Known rows, with every way that one mark hangs from another:
K_988{K_472}: [  7  10  20 -19   3  17 -16  -2   6   5   3  18   0 -13   7  15  11   1
  -8   4   1   3   5   4 -17  11  -4  -9  -9  -1   5  12  30  11   0  10
   1 -21  -7   4 -20   9  -6   4   6  -1]
K_955{K_541 K_756{K_189 K_561}}: [ 10  -4 -19 -10   9  -8   6 -13  -4  16  -8  13  -7   6 -18  15 -44  -2
   0   6  32  10  -3 -12  -2  15  -6 -33 -17  -7  10  -7  -2  -7  13  21
 -15  -1   5  -7 -14 -18  28 -24   8 -12]
K_955{K_756{K_189 K_561 K_642}}: [ 29 -11  -7  -4  -3 -17  11 -17  -2  -4   1  -2 -12  15 -16   6 -27  -5
   1   8   7   1   5  -5  -7  -4  -8 -24  -7   2  -3  -9   6  10  14  18
   2   5   2   7  -1  -6  11 -10  10  -3]
K_756{K_189 K_561 K_642 K_955{K_541}}: [  0  -4 -13  -6  -3 -14   9  14  10  19  -2   2 -13  -6  -1   1 -26   1
   6   7  13   3 -10  -5   2 -13  -5  -2 -15  18   4   9 -14   6  -6  -6
  -1  27   9 -15  -3   1   6  -8 -15  -7]
K_642{K_756{K_955}}: [-10  20  22 -13  -8   5 -11  32 -21   7   0   4  -1  -1  -6  13  -2   0
 -12   8 -15 -13  11  14  11  -3  -8   0  -3   1   8   5 -14  14 -11 -10
   7   2 -13  12  -9  15   6  19  -5 -16]
K_988{K_472{K_561}}: [  3  10  18  -6  -2  21 -13  -5   6  10  -6  17  -7 -25   4  17  15   5
  -9   9  -3   8  11  11  -9   3   6  -4  -1  11  -3   8  24   6  -3  -5
   6  -6  -8   0 -24  17 -16  -2  -4   9]
K_988{K_472{K_561{K_756}}}: [ -5  -6  13   5   1  21  -3 -11  12  -3  -8   7   9 -29  12  13  21   8
  -3   9   8   5  25  -1   8   4   9   1  17  -4 -10   8  14   4  -2  -1
   2 -14  -6 -10 -29  12 -14  -1  -1  20]
K_189{K_756{K_561{K_472} K_642 K_955}}: [ 10  -5   2   0  10  -2   1   6   3   4   0 -11 -10  21   1  -3   8   7
  11   4 -18  -8 -32   9   6 -14   2  26  -2  12  -2 -10  -6   4   3   6
   1 -19   4   1  16   0 -10   6   5  -9]
K_472{K_561{K_756{K_189 K_955}} K_988}: [-28  -1   0  26  -6   6   1  -7 -11  -7  -7 -10   4  -8   5 -12   4   2
   0 -19  -7 -19  31   0  16   9   5   1  31  12  -5   8 -20 -25  -4 -26
  -4  15  13 -11  -2   2 -10  -3 -15  15]
K_988{K_472{K_561{K_756{K_189}}}}: [ -5 -12  15  -1  -4  11  -8 -16   5  -3  -6   4   7 -13  11  10  19  14
  -5  -1   2  12  31  -1   5   5  -4 -18  24   1 -14  -8   6 -22  -5  -1
  -8  -4   7  -6 -33   7 -14  -9  -5  33]
K_642{K_756{K_189 K_561 K_955}}: [ -8   0  14 -14   4   0   5  15 -28   8   8   2  -3  10 -16  13 -16   4
  -8  10  -8   2  13   7  10  -2 -15 -12 -10  17  12  -6 -29  -6  -8   1
  -9   9  11   0  -1   0  11   3  -5 -12]
K_756{K_561}: [  0  -1   8  -8  11  15   1   0   5   6   1   8   1   3 -22   7  -4  -1
 -19   7   7   9  -9  -7 -14  11   9  -5 -25  -1  11   5  15  10   6   6
  -1  -3   5   5   7   6   5   3  10 -17]
K_642{K_756{K_561}}: [  0   5  14 -24   8  13  -3   1 -17  -2   7   7   1  -1 -15  14  -1  -2
 -24  13  -2  17   3   1  -4   7  -2  -1 -17   2   8  -2  -4  10  -4  14
   2   1  -7  20   9  11  14  11  12 -19]
K_988{K_472{K_561{K_756{K_189 K_955}}}}: [-14   0  20   9  -6   8   1   3   1   7  -8  -8   2 -17  11  12  11  19
   3  -6  -3  -8  29   4  19  -2  -5 -10  26   8 -10  -3 -10 -18  -3  -6
  -7  -1  10 -19 -30  10 -14  -4 -19  32]
K_561{K_472 K_756}: [ -2 -15   4   0   6  10  -3  -3   4 -13   2   3  17  -3   5   0  20  -4
  -6 -17  -5   3  -5  -4  -1  10   3  -2   8 -35   2  -1  12   1   9  15
  -4 -20  -6   9   4  -4   0  11  17  15]
K_561{K_472{K_988} K_756{K_189 K_642}}: [  2  -4 -15  19  -6 -11   3 -24  -5 -31  10  -7   6   4  27 -27  20  -6
   8 -20 -11   1   6  -6  -7  -3  -5  -2  22 -13 -12  -4   8 -14  -2  -3
  -1  -3  -1  12  27  -6  -7   6   6  19]
K_642{K_756{K_189}}: [  5   0  10 -19  -1   9  -7  -2 -25  -4   5  12   1   9  -7   3  -3  -1
 -17   7 -11   4  27  10  10   2 -19 -25  -4  -9   6  -4  -2   2 -11   5
 -12   9  -4  18  -6   8  15   4  18  -4]
K_955{K_541}: [  1   3  -5 -10  -2   8 -14   6  10  10  -9  30   2 -16 -10   5 -10  -7
 -14   9  12   6  -8   2 -13  11   4  -1 -18 -15  16  19  22  12  -7   4
  -2   5 -13   6 -17   6  14  -1   8 -12]
K_472{K_561{K_756{K_189 K_642}} K_988}: [ -1 -10 -14  22 -13  -3  -3 -28   3 -21  -6  -2   2  -8  14 -20  15  -7
  -8  -2  -4  -1  32  -3   5  -3   4   1  22   7 -17   9   4 -14  -1 -23
   1  27  -4   0   8  10 -12  -6  -7  17]
K_189{K_756{K_561 K_642 K_955{K_541}}}: [  7  -2 -15  -9   1  -8  -1  13  17  12 -16  -4 -12  -4  -1   0  -8   1
   9  23  14  -2 -31   9   7 -13  -5  29 -11  15  -6  15  -8  14   2  -5
   6  -1   4  -9  -7  15   3 -15  -7 -21]
K_189{K_756{K_561 K_955{K_541}}}: [ -7  -1  -3 -11   8   9  -5   6  12  20  -9  -1  -5   1 -17   4 -13   8
   2  13  19 -10 -31   2  13  -1   3  23 -12  12   7  11  -8   2  -1   4
  -5  -3  13 -11 -12   1   5 -14  -5 -21]
K_642{K_756{K_189 K_561 K_955{K_541}}}: [-12  11  -8 -22   6  -7   3  17 -19  18  -2  -4   0  -3  -8  13 -19   1
  -2  15   8   7  -2   3  17   1 -11 -11 -23  14  11 -10 -31 -10 -12   0
  -7  16   3  -5  -8  -2  23  -7 -19 -23]
K_955{K_756{K_189 K_642}}: [ 32  -4   1   0 -17 -18   1 -17   1   1   2  13 -17  10  -7   2 -14  -7
   0   7   0  -3  13   5  -5  -8 -20 -27   6  -8  -2   2  15  16   9  12
  -4  -6  -6   4 -11  -2  10  -6  11   1]

Rows:
[ -8  10  19 -15 -14  -7  -9  24 -28  10   6   3  -1   8  -9   7  -7   4
  -6   6 -15  -8  22  16  22  -6 -17 -18   6   3  14  -7 -16   0 -18  -6
 -11   4   3  13 -11   3   9  11   2  -3] : K_642{K_756{K_189 K_955}}
[-13   0  -7  14   9  11  -3 -18   1 -25   2  -6  22   2  17 -16  26  -7
  -3 -19  -5   0   2  -7 -10  16  13   9  15 -22   3  -5  13  -9   3   2
   3 -15  -7   9  18 -10  -2  14  16  11] : K_561{K_472{K_988} K_756}
[  5  -9   9  -4   3   3   0   7  14   5  -1  -4 -22   9 -16   3   5   5
   5  11  -3 -11 -20  15   7 -18  -7  26  -2  20 -11  14  -4   7   3  -3
   6  -4  11   0   5  12  -5  -2  -6 -12] : K_189{K_756{K_561 K_642 K_955}}
[ -7  -5  -4   1 -22 -23  -3  20  15   0  -8  -3  -6  -7   9  -8  -7   1
   3   0  12  -8   8   4  17 -13 -14   5  16  -5  -9  20 -18  -1  -9  -2
   5  14  -1 -11 -19   7   2  -9 -20  13] : K_561{K_756{K_189 K_642 K_955{K_541}}}
[ -2  13 -16  -6  18  14   1 -19 -38 -10  17  -5  12  11  11 -12   7  -5
  -6  -8 -12  25   1  -8  -7  15   0 -11 -18   8  12 -37  -2 -20  -5   8
  -7   3  -3  13  37 -12  11  15   7 -16] : K_642{K_756{K_189 K_561{K_472{K_988}}}}
[  5   2   9  10 -19 -13  -6  14   2   5   8   5 -16   8   3  -1  -3  -4
   0   0 -15 -10   3  12   0 -20 -20  -2   6   6  -2  13  -4   8 -10 -11
  -3  16   8  -2  -1  14  -9   7  -5   9] : K_756{K_189 K_642 K_955}
[ 12 -10  -1  -1   5  -3  12 -22 -13   3   4   6  -3  20 -22  14 -29   2
 -10   0   9   2   7 -14  -4  10  -3 -32 -10  -1   6 -13   4  -5  17  23
 -17  -2   8   1  -6 -12  15 -12  18  -6] : K_955{K_756{K_189 K_561}}
[-10   4 -13   4  19  17   6 -13  -6  -6  11   2   8  10   1  -8  12  -5
  -2 -17  -6  12 -14 -10 -27  18  17   7 -27   8  13 -12  17  -7   4   5
  -2  -7  -5   9  31 -12  -1  11   8 -15] : K_756{K_561{K_472{K_988}}}
[  3   5 -21  12  21   2  14 -31 -24  -1  12  -7   5  23  -2  -5 -12   2
   6 -22   2   2  -1 -22 -14  21   7 -20  -7   3  10 -31  10 -18  11  15
 -10 -10   1   3  23 -31  10  -2  19  -9] : K_955{K_756{K_189 K_561{K_472{K_988}}}}
[  5 -12  17   8 -21 -21   5   9   9 -13   6 -10  -8   6   4  -5   3   6
  10  -2  -4  -6  15  10  16 -19 -14   0  25  -9 -12  15 -14   8  -8 -10
  -1  11  10  -4  -5   7  -6  -1  -7  25] : K_561{K_756{K_189 K_642 K_955}}
[ 10 -14   4  -1  -6  -4  -5  -7  13 -23   5   4  10   2  18 -10  26  -4
  -1  -4 -10   1  -3   3 -10  -6   4   8  15 -27 -10  -4  10  10  -1  11
   9 -17 -12  10  10   0 -14   8  14  15] : K_561{K_472 K_756{K_642}}
[ 12 -14  -4  -7 -11   0   8  -9   6  -5   8   6  -7  12  -6  -6  -6   0
  -6   7  -1  13   4  -5  -6 -12  -2 -13 -14   9  -1   1  14   7   7   4
 -11  10  10   6  14  13  -3  -3   6  -2] : K_756{K_189 K_561 K_642}
[ -8  -2   2  10 -16  -8  -4  14  22   3 -20   3   1 -27   8  -1  -2  -7
   4  12  14 -11   6   8  12 -15   5  21  20  -1 -11  23 -18  11  -7 -21
  22  18 -15 -24 -29  18  -9 -17 -26  11] : K_472{K_561{K_756{K_642 K_955{K_541}}}}
[  2 -24   3   6   0   7   2 -11 -10 -16   4   8  19  10   3 -11   9   5
  -8 -25  -4   7   9  -8   9   9  -5 -25  12 -35   0 -15   8 -15  -2  14
 -19 -15   2   2   5 -11  -5   3  15  22] : K_561{K_472 K_756{K_189}}
[-13  12  25  11  -7  11  -4  15  12   9 -11  -4   1 -28  10  19  18   5
   9  -1   6  -9  18   9  17   1   7   6  19   8 -10  11  -8  -6  -5 -13
   6  -9   7 -13 -35   9 -17  -9 -16  19] : K_988{K_472{K_561{K_756{K_955}}}}
[-16  -7  -5  24  -7  16   0 -23 -11 -19  -8   0   9   0   3 -14  10   7
 -17 -16   0   1  35  -6   3  12   2  -9  21  -1 -10   6   5 -22   6 -18
  -7  18   9  -3  -2   4  -7  -5   1  21] : K_472{K_561{K_756{K_189}} K_988}
[ 27  -1   3  -2   3 -11  11 -17   9   0   3   2 -14   3 -18  13 -21 -13
  -5  17   9   4   3  -7 -17  -7   2  -5  -9   0   1   6  11  22  15  16
  11   6  -7  -3  -5  -4  15  -6  15 -19] : K_955{K_756{K_561 K_642}}
[-23   3  -4  26  -1  -4   8   0 -15 -14  12 -15  19   8  14 -21  14   5
   7 -33 -10 -16  12  -1   7  12  -1   1  23 -13   1 -11  -9 -28  -1  -8
 -11 -10   9  -4  16 -16 -10   7  -7  19] : K_561{K_472{K_988} K_756{K_189 K_955}}
[  4 -12   7   8 -12 -16   1   6   5 -13  12 -11   0   9  14  -9   9   8
  14 -17 -14  -7   5  10  18 -17 -12  -2  22 -18 -14  -4 -13  -3  -3  -2
   2   0   2  -1   5  -4 -11   9  -8  29] : K_561{K_472 K_756{K_189 K_642 K_955}}
[ -8   5  -6  -5  16   2   3  19   2  21  -1  -2   5 -12  -2   2 -18  -1
   7  -4   6   5 -31 -12  -4   9  20   5 -29  -5  15  -9  -4   2   1   5
   0   1  -6 -11   0  -8   4  -4 -10  -9] : K_756{K_561{K_472} K_955{K_541}}
[  6   5 -18   7  10   4   9 -14   6 -14   5  -5   5   5  12 -19  14 -13
   7  -5 -10   9 -19  -8 -31   4  15  18 -18   7   1 -11  20   2   2  -4
  14   3 -10  16  34  -5  -4   8   5  -7] : K_756{K_561{K_472{K_988}} K_642}
[-25   9  -3  20   3   0   3   3  -4 -14   1 -17  18   4  10 -12  23  10
   4 -26 -10 -15   3  -3  -1   5  11  15  18 -10   3   3  -5 -10  -2  -8
  -1  -8   0   3  15 -12  -5  18  -7   8] : K_561{K_472{K_988} K_756{K_955}}
[ 10 -18  10   5 -19 -14   3  -7  10 -22  -3   4  -1   5   3 -12   9   4
  -8   1  -4   6  18  -1   6 -14 -17 -13  15 -16  -9  11  10   8   3   4
  -2   2   3   8   2   8  -4   2   3  22] : K_561{K_756{K_189 K_642}}
[-10  16  -1 -18  -5  -6 -10  26 -23  17   2  12   0 -10   1   3 -12  -2
  -2  12   5   3   6   7  15  -4 -17 -20  -2  -1   9   0 -20   2 -21  -5
 -12  11  -3   9 -16   2  20  -2 -13  -8] : K_642{K_756{K_189 K_955{K_541}}}
[ -2  14 -16   8  25   6  16 -29 -14  -3   5  -4   9  18  -5   1  -8  -7
   6 -15   4   2 -12 -14 -22  24  19  -4 -14   4  11 -19  14  -7  12  18
   4 -16  -7  -2  22 -29   9   3  17 -22] : K_955{K_756{K_561{K_472{K_988}}}}
[-13   6  -6   9  21  13  10  -4  -9  -2  -2 -20   0  23  -1  -9  17  15
   8 -20  -9 -12 -28   0   2  13  14  28  -1  19  -2  -9   2 -19   1  -4
  -7 -26   9   1  29 -12  -4   7   0 -14] : K_189{K_756{K_561{K_472{K_988}} K_955}}
[  6   4   9   3  -5 -10   6  17  16   7   2  -3 -11   0  -9   3  -2  -1
   0  14  -3  -2 -13   4  -6 -14   3  16 -15  12  -4  22   1  14   0  -4
  14  10   2   1  11  16  -7   1  -8  -8] : K_756{K_561 K_642 K_955}
[ 28  11 -14 -10  -9 -17  -9  -7  22   7  -4  20  -8 -11   1   2 -17 -17
   1  18  17  -5  -4   1 -13  -4  -3  -4   1 -19   0  12  22  26   5  10
  12  -1 -21   1 -21  -6  21 -16   6 -12] : K_955{K_541 K_756{K_642}}
[  0  -2  11   7 -11 -14   0  18  12  -9   7 -12   5   2  15  -6  12  -2
  14  -6 -12 -12  -8   7  11 -16   0  16  19 -22  -4  -1  -9   9  -3  -2
  17  -4  -3  -2   7   2 -13  10  -7  13] : K_561{K_472 K_756{K_642 K_955}}
[ 11 -18  -1 -10  20  24  -7 -18   2  -5  -1   5   2  16  -9   0  16  13
  -5  -3  -2   7 -28  -6   0   8   4   9 -10  -5  -1 -21  20  -8  11  14
 -12 -31   2   4  17 -10  -1   1  18  -7] : K_189{K_756{K_561{K_472}}}
[  1   2   6   1 -10 -13   7  11   0  14   4  -4 -13  10 -14   7 -12   4
   1   5  -4   1   1   2   2 -16  -9   2 -11  18   1   8  -7   5  -2  -8
  -8  18  15   1  10  14  -5   2  -9   0] : K_756{K_189 K_561 K_642 K_955}
[-15   3   7  -9  10   3   6  13 -35  11  13  -9   2  19  -6  11  -2   6
   0   2 -21   9  -3  -1  14   2  -4 -17 -18  14  11 -28 -22 -11  -3   9
  -9   0   4   4  12  -8   8  12  -6  -5] : K_642{K_756{K_189 K_561{K_472} K_955}}
[  1 -11   6  18 -20  -8   1   5   3  -6  -3  -5  -6  -8   1   0   3   1
   4   2  -6 -11  27   6  22 -23  -4  -3  36   1 -11   9 -19  -3  -5 -20
   5  20   2 -15 -17  15 -15  -9 -13  22] : K_472{K_561{K_756{K_189 K_642 K_955}}}
[ -8  -2 -21   7  18  10  10 -23 -22  -7  13  -2   7  18   3 -14   7   9
   0 -22  -7  15  -7 -18 -12  18  11  -8 -21   9   8 -22  12 -18   8   3
 -20  -5   5   3  29 -21  -2   6  10  -1] : K_756{K_189 K_561{K_472{K_988}}}
[ 18  -2 -19  -9  -4 -18   9 -20  10   7  -5   8 -14   5 -12   5 -31 -10
  11   9  25  13  -4  -8  -8  -4  -4 -25  -8   1   0  -1   1   9  11  16
   2  12  -3  -3 -13 -10  24 -24   4 -15] : K_955{K_541 K_756{K_189 K_561 K_642}}
[ 21 -13   1  -7   5   8  -4 -10  15  -5  -9   4 -18  12 -11  -8  10   1
  -7  14   6   2 -21  10 -11  -8  -9  21  -5   4 -16   5  12  16   7   6
   3 -11  10   8   9  10  -4  -4  16 -17] : K_189{K_756{K_561 K_642}}
[  3   8  23  14 -12   1  -1   8  19  -4 -11 -15   3 -27  16  10  21   5
  12   8  -2 -11  18  14   8 -18   5  19  25   5 -18   9  -7   3  -7 -14
  22   6  -7 -15 -29  24 -20  -2 -25  26] : K_988{K_472{K_561{K_756{K_642 K_955}}}}
[-12  15  -5 -10  30  16  -1 -10 -22  -9  10  -8  13   4   5  -8  15  -8
  -7  -1  -9  17  -5  -6 -19  16  16   4 -27   3  13 -31  -2  -8  -6   8
   4   1 -13  20  29  -6  13  12   7 -27] : K_642{K_756{K_561{K_472{K_988}}}}
[  5   1   8   3   2  -7   5  17  10   7   5 -13  -6   0   2   3   0   0
  14   2 -10   0 -23   2  -6  -9   7  15 -17   6   4 -11   5  12   5   2
  14  -4  -6   2  16   6 -10   7  -5   0] : K_756{K_561{K_472} K_642 K_955}
[ 26  -3 -22  -9   5 -18   5 -16  12  11   0   0  -6   2   7   4 -19 -13
  12  10  16  10 -31  -6 -16   0  13  -5 -20  -9   5 -13   6  18  16  24
  13  -7 -22  -5  -5 -22  19 -13   8 -15] : K_955{K_541 K_756{K_561{K_472} K_642}}
[  0  -3  18   6 -23 -11   0  20  16 -13  -3  -6  -5  -3  -5   2   8  -1
   6   4  -5 -17   1  14  11 -17  -8  22  21 -12  -9  26  -3  18  -4  -7
  14   7   1  -5  -8  10 -11  11  -4  14] : K_561{K_756{K_642 K_955}}
[-24  17 -20   6  15   3  11   8  -1  10   5  -7  10  -8   6  -2  -5  -4
   9  -7   8   0 -28 -11 -14  26  20  16 -28  12  16  -3  -6 -10  -3  -9
   7   0  -4  -8  18 -15  10  -1 -19 -20] : K_756{K_561{K_472{K_988}} K_955{K_541}}
[ -3   4   3  -7  -3   8 -19  14  10  21 -19  17 -14  -3  -9   0  -7   5
   3   9  12 -18 -23  13  15   1  -4  16   2  -2   3  19   2   2  -5  -5
  -8 -10   4 -13 -18   1   8 -12  -7 -17] : K_189{K_756{K_955{K_541}}}
[-10  10  -4 -12   7  -1   5  24   9  20  -4   2   2 -10 -13  11 -21   1
  -3   7  13   2 -20  -2  -1   9  12   4 -25   5  17  14  -4   4  -1   2
   6  10   5 -13  -6   5  10  -7 -11 -22] : K_756{K_561 K_955{K_541}}
[-15  13   8   3  -6   7  -8  16  20  13 -19   2   4 -41  15  15   7   6
  10   6  18  -7   7   4  13  -1   9  11  17   3  -7  15  -4  -8 -12 -10
  11   2  -2 -24 -43   9  -3 -11 -28  15] : K_988{K_472{K_561{K_756{K_955{K_541}}}}}
[  6  -6 -11  13  -2  -3  -5 -17  12 -27   1 -13   9  -1  27 -21  30  -8
   3 -15 -13   1   0  -2 -23   0   7  20  18 -20  -6   4  12   2  -3   0
  12  -7 -13  11  22  -5 -12  12   3  13] : K_561{K_472{K_988} K_756{K_642}}
